Known rows, with every way that one mark hangs from another:
favi{mepu{kani{tizame}}}: 0.84 2.62 0.06 0.41 1.64 -0.91 -1.78 -0.76 0.16 0.27 0.63 0.81 1.60 -0.68 -1.11 -1.02 2.15
kani{tizame vapi}: 2.32 1.12 -0.20 -0.47 0.14 0.30 -1.66 -0.74 -1.04 -1.03 -0.94 -0.89 0.15 -0.81 -1.84 -0.74 0.00
vapi{favi{mepu tizame}}: -0.79 2.46 -2.10 -1.82 2.07 -1.95 -4.07 2.57 -0.43 -0.21 1.15 0.48 0.87 0.61 -0.67 0.28 1.96
lopad{favi rugit}: 0.67 0.05 -0.36 0.64 -0.99 1.14 -0.77 0.89 2.20 0.00 1.06 0.71 -0.85 -0.55 -0.21 -0.40 -1.00
mepu{favi kani{lopad{rugit} tizame vapi}}: 0.32 0.78 -0.39 0.97 1.18 0.70 -1.00 -1.22 -1.32 1.51 -2.51 -0.36 -0.19 -0.74 -0.49 0.62 -0.42
tizame{kani}: -1.04 1.62 0.03 -1.04 0.92 0.39 -1.71 0.45 0.10 -1.01 1.05 0.33 0.81 -1.23 -0.48 1.86 0.29
tizame{favi{mepu} kani{lopad{rugit} vapi}}: -0.26 1.45 -1.39 -1.31 -0.24 -1.13 -4.58 0.69 0.33 0.37 -1.89 0.44 0.69 -1.18 -2.00 2.88 -1.80
tizame{favi{mepu} kani{vapi}}: 0.17 2.05 -1.65 -1.64 0.80 -2.15 -5.37 -0.35 -0.19 -1.19 0.36 -0.89 1.07 -1.30 -2.19 1.15 0.44
tizame{favi{mepu} kani{lopad{rugit}}}: -1.46 1.63 -0.76 -1.34 0.12 -0.97 -3.53 1.45 1.04 0.63 -0.78 1.51 1.08 -1.53 -0.91 3.22 -1.52
kani{lopad vapi}: 2.12 -0.27 -1.08 -0.45 -0.33 0.52 -1.80 0.74 -0.30 0.35 -2.14 -0.32 -0.31 -0.11 -1.02 1.68 -0.91
kani{lopad{favi} vapi}: 3.58 -0.89 -1.74 -0.16 -0.65 0.37 -2.81 1.08 0.77 -0.06 -0.30 0.25 -0.97 0.73 -0.50 0.31 -0.82
mepu{kani{lopad tizame vapi{favi}}}: 1.57 0.32 -0.56 0.48 2.08 0.75 -2.52 1.12 -2.28 0.00 -2.30 0.73 0.20 0.93 -0.92 1.28 1.09
tizame{favi kani{lopad}}: -0.60 0.24 -0.93 -1.17 0.93 -0.48 -3.03 1.41 -0.55 -0.74 -0.36 0.60 0.91 -1.56 -0.05 3.43 -0.70
rugit{lopad{favi{mepu tizame}}}: 1.42 2.78 -2.26 -0.53 -0.24 -3.52 -3.74 1.58 1.77 0.28 3.97 -0.30 0.38 -0.04 -0.37 -0.48 0.73
vapi{favi{mepu tizame{kani}}}: -2.19 3.52 -1.91 -2.59 2.72 -2.15 -5.29 2.48 -0.58 -0.88 2.02 1.09 1.24 0.26 -0.75 1.47 1.99
kani{lopad{rugit} tizame{favi{mepu}} vapi}: 1.99 1.16 -1.06 -0.77 -0.52 -1.00 -3.40 0.20 -0.14 0.56 -2.82 0.28 0.49 -1.17 -2.33 0.62 -1.90
kani{lopad{rugit} tizame{favi}}: 0.63 -0.03 -0.02 -0.11 -0.31 0.43 -0.97 0.85 -0.27 0.16 -2.34 0.76 0.44 -1.93 -0.57 1.53 -2.11

Rows:
0.39 0.10 -2.32 0.31 2.37 -0.69 -3.80 2.26 -2.36 0.16 -2.01 -0.19 0.24 1.05 -0.45 2.14 1.83 -> mepu{kani{lopad vapi{favi{tizame}}}}
-0.70 1.39 -1.26 -1.18 0.19 -0.14 -3.27 1.23 -0.74 0.00 -2.01 -0.02 0.14 -1.02 -1.19 3.04 -1.42 -> favi{tizame{kani{lopad{rugit} vapi}}}
2.21 2.39 -2.61 1.02 0.24 -3.66 -4.70 0.23 0.79 0.51 2.61 -1.34 0.36 0.44 -1.15 -0.58 2.00 -> rugit{lopad{favi{mepu{kani{vapi}} tizame}}}
1.14 0.11 -0.88 -0.40 -0.76 1.05 -3.14 1.09 1.22 -0.01 -0.39 1.10 -0.88 -0.10 -0.87 1.82 -2.12 -> tizame{kani{lopad{favi rugit} vapi}}
0.16 -0.10 0.18 1.55 0.57 0.28 -0.83 0.21 -0.55 0.67 -2.52 0.75 0.88 -1.88 -0.34 1.65 -0.62 -> mepu{kani{lopad{rugit} tizame{favi}}}
0.24 2.72 -2.15 -1.40 0.04 -1.87 -5.61 0.69 1.39 -0.52 1.73 0.13 -0.01 -0.26 -1.80 -0.38 0.01 -> lopad{favi{mepu tizame{kani{vapi}}} rugit}
0.06 3.77 -2.01 -1.42 0.36 -3.61 -4.91 1.54 1.49 -0.33 4.79 0.30 0.78 -0.37 -0.36 0.75 0.87 -> rugit{lopad{favi{mepu tizame{kani}}}}
3.86 -0.28 -0.87 1.11 0.60 0.16 -2.71 -0.03 -0.28 -0.03 -0.46 0.59 -0.18 0.55 -0.53 -0.67 0.67 -> mepu{kani{lopad{favi} tizame vapi}}
2.97 0.49 -0.46 -0.82 0.06 0.50 -1.75 0.23 -1.13 -0.14 -2.19 0.11 0.03 -0.32 -1.36 0.63 -0.88 -> kani{lopad tizame vapi}
2.38 1.77 -0.50 1.30 0.01 -0.54 -3.09 -1.03 1.42 0.39 0.38 0.56 -0.07 0.03 -1.90 -2.25 0.69 -> lopad{favi{mepu{kani{tizame vapi}}} rugit}
-1.68 1.67 -1.58 0.12 2.03 -1.03 -3.11 2.93 -0.06 1.86 -1.19 1.79 0.94 0.67 -0.28 2.12 1.14 -> vapi{favi{mepu{kani{lopad{rugit}}} tizame}}
-0.78 0.57 -2.07 0.85 1.43 -0.68 -2.30 -0.15 -1.39 1.60 -2.21 -1.34 -0.18 -0.62 0.12 1.51 0.33 -> mepu{favi{tizame} kani{lopad{rugit} vapi}}
-1.24 3.64 -1.54 -2.20 1.65 -2.34 -4.33 0.95 0.24 -0.56 1.94 0.39 1.61 -0.94 -0.89 0.90 1.48 -> favi{mepu tizame{kani}}
-0.42 0.03 -0.96 1.22 0.90 0.68 -1.09 -0.73 -0.69 1.90 -2.48 -0.67 -0.53 -0.54 -0.16 1.78 -0.45 -> mepu{favi kani{lopad{rugit} vapi}}
-0.06 1.04 -1.24 0.82 1.36 -1.95 -2.95 -0.28 0.39 0.16 0.36 -0.32 1.57 -1.20 -0.81 0.42 2.03 -> tizame{favi{mepu{kani}}}
0.26 0.61 0.85 1.42 0.50 1.48 0.32 0.26 -0.04 1.24 -2.20 1.51 0.66 -1.10 -0.36 1.37 -0.55 -> mepu{kani{lopad{rugit} tizame}}
1.02 1.61 -3.00 -2.04 1.56 -1.96 -5.33 2.86 -1.20 0.43 -1.10 0.41 0.33 1.42 -1.21 1.35 0.83 -> kani{lopad vapi{favi{mepu tizame}}}
2.22 2.76 -0.32 1.30 0.36 -2.11 -2.33 -0.13 1.51 0.59 3.50 0.68 0.78 -0.07 -0.71 -1.17 1.49 -> rugit{lopad{favi{mepu{kani{tizame}}}}}
1.31 2.72 -2.72 -1.89 1.02 -2.74 -6.43 0.63 0.66 -1.20 2.76 -0.20 0.41 0.27 -1.41 -0.76 1.46 -> lopad{favi{mepu tizame{kani{vapi}}}}
-0.45 0.43 -0.91 1.08 0.42 -0.95 -2.18 0.72 1.03 1.81 -1.87 1.05 1.14 -1.21 -0.65 2.12 -0.23 -> tizame{favi{mepu{kani{lopad{rugit}}}}}
-1.63 1.45 -1.90 0.50 2.90 -1.61 -1.93 -0.48 -1.41 0.28 1.13 -1.54 0.72 -1.01 0.98 0.14 2.83 -> mepu{favi{tizame} kani}
1.22 -0.40 -1.43 -0.78 0.83 0.82 -2.69 2.34 -1.25 0.01 -2.10 0.44 -0.56 1.16 -0.93 2.28 -0.36 -> kani{lopad vapi{favi}}
1.75 -0.28 -0.60 -0.07 -0.73 0.29 -2.03 0.22 -0.96 -0.14 -3.43 -0.35 -0.01 -1.59 -1.67 1.23 -2.28 -> kani{lopad{rugit} tizame{favi} vapi}
